Each row was made from one small tree. Brackets hold a mark, then the marks that hang from it, in the order of their numbers. Every link used is in the known rows. Write each row's tree.
In the rows, 128 means zero.
Known rows:
{z103 z489 z819 z898}: [122 120 132 106 105 143 131  67  88 174 136 149  97 140 126 120 115 161
 118 103  97 116 135 116]
{z898 z237}: [141 100 110 141 142 136 129 136 112 100 128 122 131 101 121 125 130 127
 121 115 146 115 117 156]
{z307 {z103 z819 z898}}: [103 115 127 135 109 135 124 109  96 122 140 151  99 145 124 144 116 145
  96 123 111 146 171 158]
{z103 z276 z898}: [126 137  94 173 111 141 138 117 143 205 146 137 113 161 135 142 133 156
 153 108 123 128 121 113]
{z489 z103}: [115 131 124 139 134 126 138 142 124 142 138 142 145 131 130 134 109 134
 148 139 114 143  77 120]
{z898 {z103 z489 z819} {z237 z276}}: [166  95 103 122 124 168 135  90  93  52 108 111 126  96 121 153 137 116
 120 111 112  90  43 112]
{z237 {z898 z43}}: [128 104 149 149 144  93  79 145 116 134 134 115 125 125 110  87 128 159
 116 126 158 108 160 159]
{z237 z898}: [130 107 139 144 127 110 107 131 115 132 112 135 124 125 123 109 124 136
 117 120 148 110 141 146]
{z103 z489 z819 {z898 z43}}: [121 114 141 116 122 130 105  81  90 173 158 129  99 143 117  97 115 182
 119 107 107 114 153 125]
{z103 z307 z489 z819 {z898 z43}}: [119  95 142 144 158 142 106  92  92 159 171 143 129 153 107 105 109 166
 133 124 103 109 163 132]
{z489 {z103 z276 z898}}: [115 145  90 187 119 138 146 131 141 220 160 151 129 162 134 148 114 162
 172 120 108 145  67 107]
{z898 z43 {z103 z276 z489} z237}: [148 117  78 182 168 153 125 128 135 124 143 114 124 119 111 117 135 155
 112 126 119  80  56 130]
{z898 z43 z103 z237}: [131  97 121 161 155 133  97 150 116  98 125  92 155  90 116 133 146 139
 109 121 143 114 115 148]
{z276 {z237 {z898 {z103 z307 z819}}}}: [117  91 138 218 177 133 125 114  77  81  84 140 191 152 125 128  99 136
 114 118 139 124 104 126]
{z898 z43 {z103 z489 z819} z237}: [138  88 124 141 162 148 111 106  85  72 132 115 130 100 115 117 116 151
  82 117 113  91  97 138]
{z237 z276 {z898 z103}}: [145 117 128 142 100 123 101 134 126 110  87  98 147 106 123 150 152 116
 151 121 144 104  81 111]
{z307 z103}: [112 136 115 123 127 126 126 140 130  99 134 142 107 131 114 132 131 115
 106 155 123 136 137 161]
{z276 {z237 {z898 z43 {z103 z307}}}}: [111 114 137 213 187 112  87 142 109 125 107 110 196 148 105 103 133 146
 142 130 160 119 104 145]
{z489 {z103 z276 z307}}: [132 114  90 219 186 149 161 159 150 141 172 164 165 169 126 143  97 128
 163 158 105 129  67 111]
{z103 z276}: [139 134  93 180 142 140 147 136 153 135 143 136 117 155 132 131 121 137
 133 129 122 121 104 113]
{z276 {z237 {z898 z43 z103}}}: [111 133 136 182 149  98  86 131 107 142  90  99 167 136 114  97 144 162
 128 114 164 122  93 138]
{z276 {z237 {z898 z43 {z103 z489}}}}: [115 145 128 149 145 106  94  98 103 165  90 111 146 134 102  79 139 165
 127 120 142  97  57 128]
{z489 {z103 z819}}: [117 108 135 148 144 134 145 125  97  98 143 153 143 143 136 139  83 141
 118 130 102 149 102 118]
{z103 z276 z489 z819}: [148 120  93 159 149 153 160  93 121 112 148 161  93 165 133 116  94 152
 100 123  93  99  91 103]

Which tree is each row?
[120 124 123 125 134 146 127  90 119 199 149 151 132 142 110 120 130 135
 161 132 106 105 120 125] -> {z103 z307 z489 z898}
[148  72 140 186 146 149 109 128  98  50 106 120 173 127 122 160 121 109
 134 127 128 102 115 113] -> {z237 z276 {z898 {z103 z307 z819}}}
[106  89 139 181 148 149 138 116  90 148 161 162 165 153 130 151  88 147
 155 127  99 151 127 124] -> {z489 {z103 z307 z819 z898}}
[119 137  82 158 121 151 149  87 116 152 156 177  67 173 119 126 106 157
 101 131  86 114 114 137] -> {z307 {z103 z276 z489 z819 z898}}
[146  82  96 220 180 152 122 147 111  59 144 113 141 131 129 142 111 161
  84 110 129 108 112 132] -> {z898 z43 {z103 z276 z819} z237}
[119 159  75 215 154 131 165 132 138 169 138 149 153 184 129 121 103 152
 166 128 127 153  10 100] -> {z489 {z103 {z276 z237}}}
[141 146  80 190 146 120 141  95 127 180 109 150 111 183 114  74 116 164
 139 115 143  95  37 123] -> {z103 {z276 {z237 z898}} z489}
[132 100 105 229 174 142 131 149 142 122 119 146 166 146 126 147 119 125
 129 142 126  93 101 122] -> {z237 {z898 {z103 z276 z307}}}
[124 133 100 232 171 137 130 124 115 100 125 109 151 180 133 129 111 173
 111 107 128 138  80  98] -> {z898 z43 {z103 {z276 z237} z819}}
[132 120 103 202 136 128 127 138 139 137 104 131 138 134 133 143 124 139
 115 125 128  99  90 115] -> {z237 {z898 {z103 z276}}}
[122 137  91 252 202 144 126 147 145 124 140 113 189 180 116 128 134 147
 155 137 135 130  70 108] -> {z898 z43 {z103 {z276 z237} z307}}
[141 111  77 187 127 147 135 125 130 175 150 132 116 134 127 139 136 159
 142  94 139 115 109 141] -> {z103 z276 {z898 z237}}
[128  91  72 199 136 152 145 125 104 103 155 157  92 145 121 147 111 157
  92 110 123 128 134 170] -> {z307 {z103 z276 z819 {z898 z237}}}
[125 139  89 223 154 153 159 106 116 102 103 130 151 177 145 149 108 148
 113 108 117 141  58  87] -> {z898 {z103 {z276 z237} z819}}
[121 120 115 109 136 138 141  96 100  76 135 165  85 143 114 112 103 129
  77 153  93 114 120 152] -> {z307 {z103 z489 z819}}
[106 143  78 210 131 139 149 100 110 143 133 155 104 202 126 134 111 166
 116 111 122 157 104 138] -> {z307 {z103 {z276 z237} z819 z898}}
[117 117 100 199 127 146 151 114 113 174 162 160 126 174 144 152  86 173
 141 108  96 148  92 102] -> {z489 {z103 z276 z819 z898}}
[139  81  87 232 186 146 109 153 132 157 187 122 148 147 106 122 131 166
 155 113 149 110 139 159] -> {z103 z276 z307 {z898 z43 z237}}
[116 154  93 208 139 124 113 120 135 216 153 110 129 189 118 104 140 191
 170  95 148 146 100 119] -> {z103 {z276 z237} {z898 z43}}
[151 101 135 140 120 105  73 151 126 116 134  90 125 126 105 100 152 147
 157 122 169 106 127 137] -> {z237 z276 {z898 z43}}
